Each row was made from one walk, in order. Every step used is in the known rows, and no mark comes twice. Write each row's walk.
Known rows:
pigovub-raso: [-14.3  -3.6  -1.7  10.0 -50.3 -11.3 -12.7  -3.6  39.8  -1.5   7.3  -9.9
   3.9  76.0  24.0  12.1 -13.1   1.4  -0.1   1.3  43.7  -0.7   0.5   7.4]
zeson-gabap: [  7.7  -1.1  -9.3  -2.1   4.4  -2.3   5.6  17.6  -3.4  -8.2   1.3  -6.0
  -1.1  40.1   3.1  -6.2  -7.5  -0.2   0.3   5.7   1.5 -12.7  -3.2 -16.5]
fugazaz-zeson-gabap-fenola: [  0.5   1.1  13.4 -20.6  -3.1   8.2   6.9  19.0  -8.8 -11.3   2.6 -10.3
   7.8  19.7 -13.1  10.2   8.2 -13.5   8.9  -3.2  14.9 -18.8   3.8 -11.9]
gabap-zeson-fugazaz: [ -0.6   1.7   2.6  -4.1  17.7  -2.5  -5.8 -26.9  11.9 -23.2   0.3  -7.6
  17.8  17.1   0.2 -14.4  -1.4  -9.0   7.0  -6.0  10.1  10.0  -4.9  12.6]
gabap-fenola: [-11.9  -1.9   7.5  -9.3 -52.1  -2.4 -10.9   6.6  12.3  -4.1  -8.7 -11.1
   4.3  41.0 -13.2  -7.6   5.8  -9.0   7.5   1.4  23.3  -7.6   0.5   9.5]
pigovub-raso-todu-fenola: [-31.9   1.4   2.8  20.8 -65.1 -17.3 -14.6   9.9  50.4   3.0   5.9   1.5
  26.4  39.7  36.8  13.5  -5.6   0.6  12.5   4.4  28.0  -0.8   3.8   2.9]
pigovub-raso-digos-zeson: [-23.2  -5.0 -10.7  -0.8 -41.2 -15.4  -5.1 -10.2  31.5  11.1  -3.5  -6.7
 -11.8  26.8   3.1   0.3   1.4   5.8   0.6   3.3  21.9   7.6   7.8  10.6]
zeson-gabap-fenola: [ -4.1   4.1   1.9  -6.8 -30.7  -3.7   3.2  27.5  -5.8  -8.1  -4.3  -6.9
 -22.4  33.1  -4.6  -7.1   5.8  -6.8  12.0   3.7  -2.0 -20.2   4.7 -16.3]
senef-raso-digos-zeson-gabap-fenola-todu: [ -6.1  -0.6 -15.0   1.2  58.1   5.1   4.9   6.0 -14.2  10.9 -17.5  10.5
 -45.8 -55.5  -7.5 -16.3   0.1  -2.4 -11.7 -11.4 -26.4   8.4   6.0  -2.9]
raso-digos-zeson: [ -6.9 -10.0 -17.8 -16.8  -2.8  -6.1   2.2 -14.3   6.6  11.6 -14.3  -6.6
  14.8 -13.6 -30.7 -21.3   7.1   4.5  -7.3   6.5  -0.3  11.6   1.0  14.1]
zeson-fugazaz: [ 24.6  -4.4   9.7   5.5  24.7   1.9 -13.4 -12.8  47.3 -30.7   8.7 -10.4
  37.9  56.4  -0.4 -11.1  -8.0  -1.1   1.7   6.6  25.4  26.6  -6.5  -4.1]
digos-zeson: [-20.1 -13.9  -3.8 -18.4 -35.6   0.2   3.6 -10.6  -1.7   8.8  -7.7  -4.1
  37.6  15.4 -14.8  -8.1  -3.0   5.3  -7.9   6.2  22.8  -2.6   9.1   7.5]
todu-fenola-gabap-zeson-senef-raso-pigovub: [  5.6  14.9   1.9   8.0  12.5   6.9   7.5  14.7 -35.0   3.9   4.9  11.1
 -26.1 -40.7  11.1  14.3   2.2   9.4  -5.2   2.1 -30.5  -6.0 -12.1 -14.2]
senef-raso-todu-fenola-gabap-zeson-digos: [ -0.4   7.6  -5.6  16.4  37.2   4.0  -4.9  -0.4 -27.1   8.3  -4.1  15.8
 -25.4 -56.6  28.9   1.5  -2.5   0.9  -8.5  -9.0 -11.1  -5.1  -5.0  -1.5]
pigovub-raso-todu: [-16.4  -4.3   0.6  24.0 -42.6 -23.1 -17.0  -0.3  57.3   2.0   4.1  -3.6
  19.3  47.6  29.4  10.9  -9.2  -5.5  11.7   2.5  36.1   3.5   3.2  10.6]
senef-zeson-gabap-fenola-todu: [ 25.6  11.2  10.4   4.8  56.5   4.9   3.5   6.6  -5.5   7.7   3.9   1.2
  -1.5  -5.3  -4.0 -11.0   0.5 -12.8  -0.3 -17.5 -32.9 -17.8   8.8  -8.2]
todu-fenola-gabap-zeson: [-13.2   9.9   6.1  -8.1 -17.0   6.5   5.6   5.1 -33.1   6.6  -3.4  -2.7
   9.2   5.7  10.4   2.9  12.7   4.9   0.9   6.6  -9.8 -14.8  -4.1  -4.7]
zeson-digos: [ 22.4  -0.8 -10.6  -5.3 -19.6   5.2 -14.8 -16.8  13.2   7.7   5.3 -17.1
   7.1  14.2  -7.6 -10.9 -17.9   4.6  -8.5   1.5  19.2  -6.2   1.7  16.1]
pigovub-raso-digos-zeson-fugazaz: [-13.2  -3.3  -2.4   4.5 -22.7 -14.1  -7.6 -14.7  50.5  -2.5   2.0  -6.2
  -8.5  30.6   4.2  -2.1   2.7   6.0   5.1   5.0  21.7  19.4   9.0   4.8]
pigovub-raso-digos: [ -6.3  -0.6 -12.1   9.1 -28.4 -16.0 -12.0  -7.0  43.0   3.1   0.8 -11.7
 -13.8  46.0   9.7   0.6  -3.3   1.7   0.4   1.9  23.6  10.2  -3.2  12.3]
fugazaz-zeson: [  7.0  -8.6   7.4 -17.9  10.2  10.5  -2.8  -6.0   7.3  -8.6   5.0 -13.3
  53.1  31.6 -12.7   9.9  -5.1  -9.1  -6.9  -2.9  38.2   0.2  -6.6   9.1]
digos-zeson-senef: [ -3.0 -12.2   7.5 -14.3 -42.1   4.4  10.9  -5.1   1.1  -1.8   9.2   3.2
  21.7   6.1 -26.1   6.2  -4.2   6.5   3.8   3.3  -1.8   4.2  11.3   2.3]
pigovub-raso-todu-fenola-gabap: [-18.8   3.9  10.0  24.0 -46.6 -16.7 -10.5  11.5  38.3   7.8   6.0   0.6
  14.1  34.9  38.0  19.2   3.3   1.4  14.0   9.3  20.0  -3.1   6.0  -3.3]

Write each row's walk:
[ -0.5  -5.0 -24.1  -2.2  52.6   3.0   7.5   1.1 -25.6   1.9 -12.2  12.4
 -44.5 -33.7  -1.0 -13.4  -3.2   6.6 -21.5  -6.7 -11.3   7.2  -6.3 -11.3]
senef-raso-digos-zeson-gabap
[  0.3   5.1   8.0  -3.9 -18.1   8.9   1.9  15.3 -14.1   5.1   0.5  -4.2
  23.4  29.2   9.6   6.5   7.9   9.8  -2.8  14.0   0.7  -6.3  -4.8 -12.8]
todu-fenola-gabap
[ -1.3   5.2 -12.3 -12.4 -18.4   0.0  -7.0 -30.2 -15.4   7.6  -2.1 -12.3
  -6.6 -15.3  -5.0 -14.3  -8.8  -4.1  -1.4  -9.7   4.4 -15.6   1.1  28.4]
gabap-zeson-digos
[ 15.6  -2.7 -25.3  19.8  50.6  -2.9 -13.8   7.1   2.2   0.1  -5.1   8.0
 -16.5 -17.5  11.4  -2.1 -27.1   5.1 -32.9  -3.2  18.9   9.4 -25.2  -3.8]
senef-raso-pigovub
[ -1.8 -11.7   2.4  -7.3 -12.4  10.5  11.8  -3.2 -13.8  -4.2   7.4  13.5
  -5.7 -13.4 -12.4   8.9  -9.0   8.3  -7.7  -5.6  -3.7   7.6   6.0  -4.1]
digos-zeson-senef-raso
[ 21.8  -2.6   3.8 -18.8   4.5  15.3  -8.3 -15.4   6.4   1.6  10.2 -17.5
  32.5   4.7 -15.8   7.1 -10.4  -4.3  -8.6  -4.8  30.6  -6.1   2.6  14.4]
fugazaz-zeson-digos
[  8.5  -7.6  -9.4 -13.9  -7.7  -3.3   8.6  -9.7   9.0   2.9  -1.0  -1.7
   0.3 -22.6 -39.7  -9.8   6.5   5.3   1.4   4.1 -21.9  16.9   2.6   9.9]
raso-digos-zeson-senef
[ 12.8   3.1   6.2  -4.0  29.4  -2.1   5.5 -12.7 -31.4   6.7  -6.5 -10.1
  -8.2   7.3  -1.2   0.0  11.4  -5.9   1.4   3.3  -0.2 -11.7  -4.2   6.6]
fenola-gabap-zeson
[ 26.8   1.5  12.4  21.4  25.5   7.5   4.9  16.1  -5.0 -12.1  16.4  19.2
 -17.2 -20.5   9.9  21.1  -4.1   2.9   3.5  -3.8 -28.0  12.8  -7.3 -15.8]
zeson-senef-raso-todu-fenola-gabap
[  3.0   2.4  15.7 -13.9  24.9  10.6   5.2  17.6   3.9  -3.3   0.7 -10.5
  21.0   3.7 -15.4   8.0   2.1 -18.8  11.2  -7.3   0.2 -12.5  11.0  -4.0]
fugazaz-zeson-gabap-fenola-todu
[  0.5   5.2   4.6  23.0  58.6   2.5  -4.2   1.9  -9.6 -12.0  -2.0  19.2
  -9.8 -35.4  32.4   0.5   2.0  -1.8  -4.1  -6.4  -7.8  11.7  -9.1 -12.6]
senef-raso-todu-fenola-gabap-zeson-fugazaz
[  4.4  -8.5  -5.0   1.2  -2.5   3.0   7.4   1.6  -6.2   0.4   6.6  15.0
  -9.7 -37.3 -16.0   9.2 -14.8  10.8 -12.7  -0.8  -7.5   8.8   0.9  -6.8]
digos-zeson-senef-raso-pigovub
[ 24.2   5.8  15.5   2.7  51.8  -0.8   2.6 -17.8  -9.8 -10.6   0.1  -9.6
  -3.8  13.4   0.3  -2.8  13.1  -6.0   7.1   5.5  -2.1   3.7  -2.7  -2.0]
fenola-gabap-zeson-fugazaz
[ -8.9   3.6  -3.5  17.6  40.6   0.9  -1.9   5.5 -27.2   1.7  -7.9  18.6
 -11.7 -39.5  30.8   2.8   0.8  -1.9  -7.9  -7.9  -7.3  -0.8 -10.7  -5.3]
senef-raso-todu-fenola-gabap-zeson
[ -2.2   6.3  13.8  12.8  -6.9  -6.7   3.0   9.5   0.4   1.7   4.6   8.1
  23.4 -30.6   7.6   9.0  12.1  -4.3  20.7   5.2 -28.0  -1.9   0.7  -1.2]
raso-todu-fenola-gabap-zeson-senef
[ 33.3  -2.6  -6.9   7.7  35.4   7.9   3.1   0.2   1.4 -16.6  12.3   9.6
 -38.0 -10.3 -13.4   5.0 -11.0   3.0  -7.6 -10.2 -22.0  24.1 -14.0  -2.6]
zeson-senef-raso-digos
[ -2.6  13.8   4.2  -9.9 -21.2   9.6   2.5  -1.0 -33.9  12.7   0.4  -5.2
  -3.3 -11.7   8.5   1.3   9.2   7.9   0.6   5.1 -14.2 -17.9   1.0  -0.4]
todu-fenola-gabap-zeson-digos
[ -1.0  11.1  13.0  -5.4 -23.0   9.5  11.0   8.6 -30.6   0.2   7.0   1.5
   0.1  -1.1   3.2  11.7  11.8   5.7   8.7   5.0 -25.4  -9.5  -2.4  -7.5]
todu-fenola-gabap-zeson-senef
[  2.0   1.1   1.6  -6.8 -18.5   0.2   6.1 -15.2 -11.4 -12.7   8.7  -1.4
  -2.3   1.4 -13.7   2.6  -4.6  -7.6  10.9 -11.0 -15.5  -2.2  -4.4  17.0]
gabap-zeson-senef
[ -9.8  -0.6 -10.1 -12.5  13.0  -5.1   7.9   4.6   7.0  18.1 -18.1  -4.2
  -9.8 -40.3 -33.1 -23.3  12.2  -4.0   7.7   2.5 -32.9   2.2  16.5   5.7]
raso-digos-zeson-gabap-fenola-todu
[ -3.1  -5.4  12.6   2.1  -5.2   8.2  15.4   8.6 -21.1   3.2   7.5  21.1
  -5.5 -42.2  -2.8  16.6   4.2   9.7   2.0   2.0 -22.1   4.8  10.4 -15.0]
digos-zeson-senef-raso-todu-fenola-gabap
[ -3.6   8.7   4.9   9.4 -10.1  -6.7  -5.2   1.2  -2.5  15.0  -2.1   1.1
  20.6 -38.1  12.8  -1.1   9.3  -2.0  12.4   6.3 -16.0 -10.7   4.1   6.0]
raso-todu-fenola-gabap-zeson-digos
[-26.7  -4.9   2.3 -20.3 -47.5  -2.3  12.4  15.8 -18.0   5.8  -9.7  -0.1
  -7.4   4.4 -15.1  -8.3   9.7   1.1   8.0   6.0   1.4 -21.3  18.6 -12.9]
digos-zeson-gabap-fenola
[ 26.7   5.4  14.8  -0.2  23.2   1.4  11.7  -8.4 -29.0  -1.8   6.7  -4.8
 -19.8   0.1 -10.3  11.6  10.3  -4.8  10.4   1.1 -21.2  -5.8  -2.2   2.3]
fenola-gabap-zeson-senef
[  8.1  -7.7 -13.9   1.5  61.8   5.6  -2.3 -13.7  -0.6  -9.4  -8.6  10.1
 -23.8 -25.1  -3.0 -15.8  -3.1   6.2 -20.9  -5.9   4.0  27.1  -8.1  -4.8]
senef-raso-digos-zeson-fugazaz
[-19.0  -2.0  -1.3  10.0 -31.6  -8.1 -10.8  11.8  27.4   1.8  -2.7   2.8
  60.4   2.8  12.3  -3.6  -1.9  -1.8   7.9   8.0   6.0   1.9  -4.3   4.2]
raso-todu-fenola
[ -8.5  -1.8 -16.6  -4.7  31.9   2.7   5.8   8.5 -26.9   2.4 -16.0  11.6
 -56.3 -38.2  -5.9 -14.9   5.9   2.7 -14.4  -7.8 -10.7   1.7  -1.7 -10.8]
senef-raso-digos-zeson-gabap-fenola
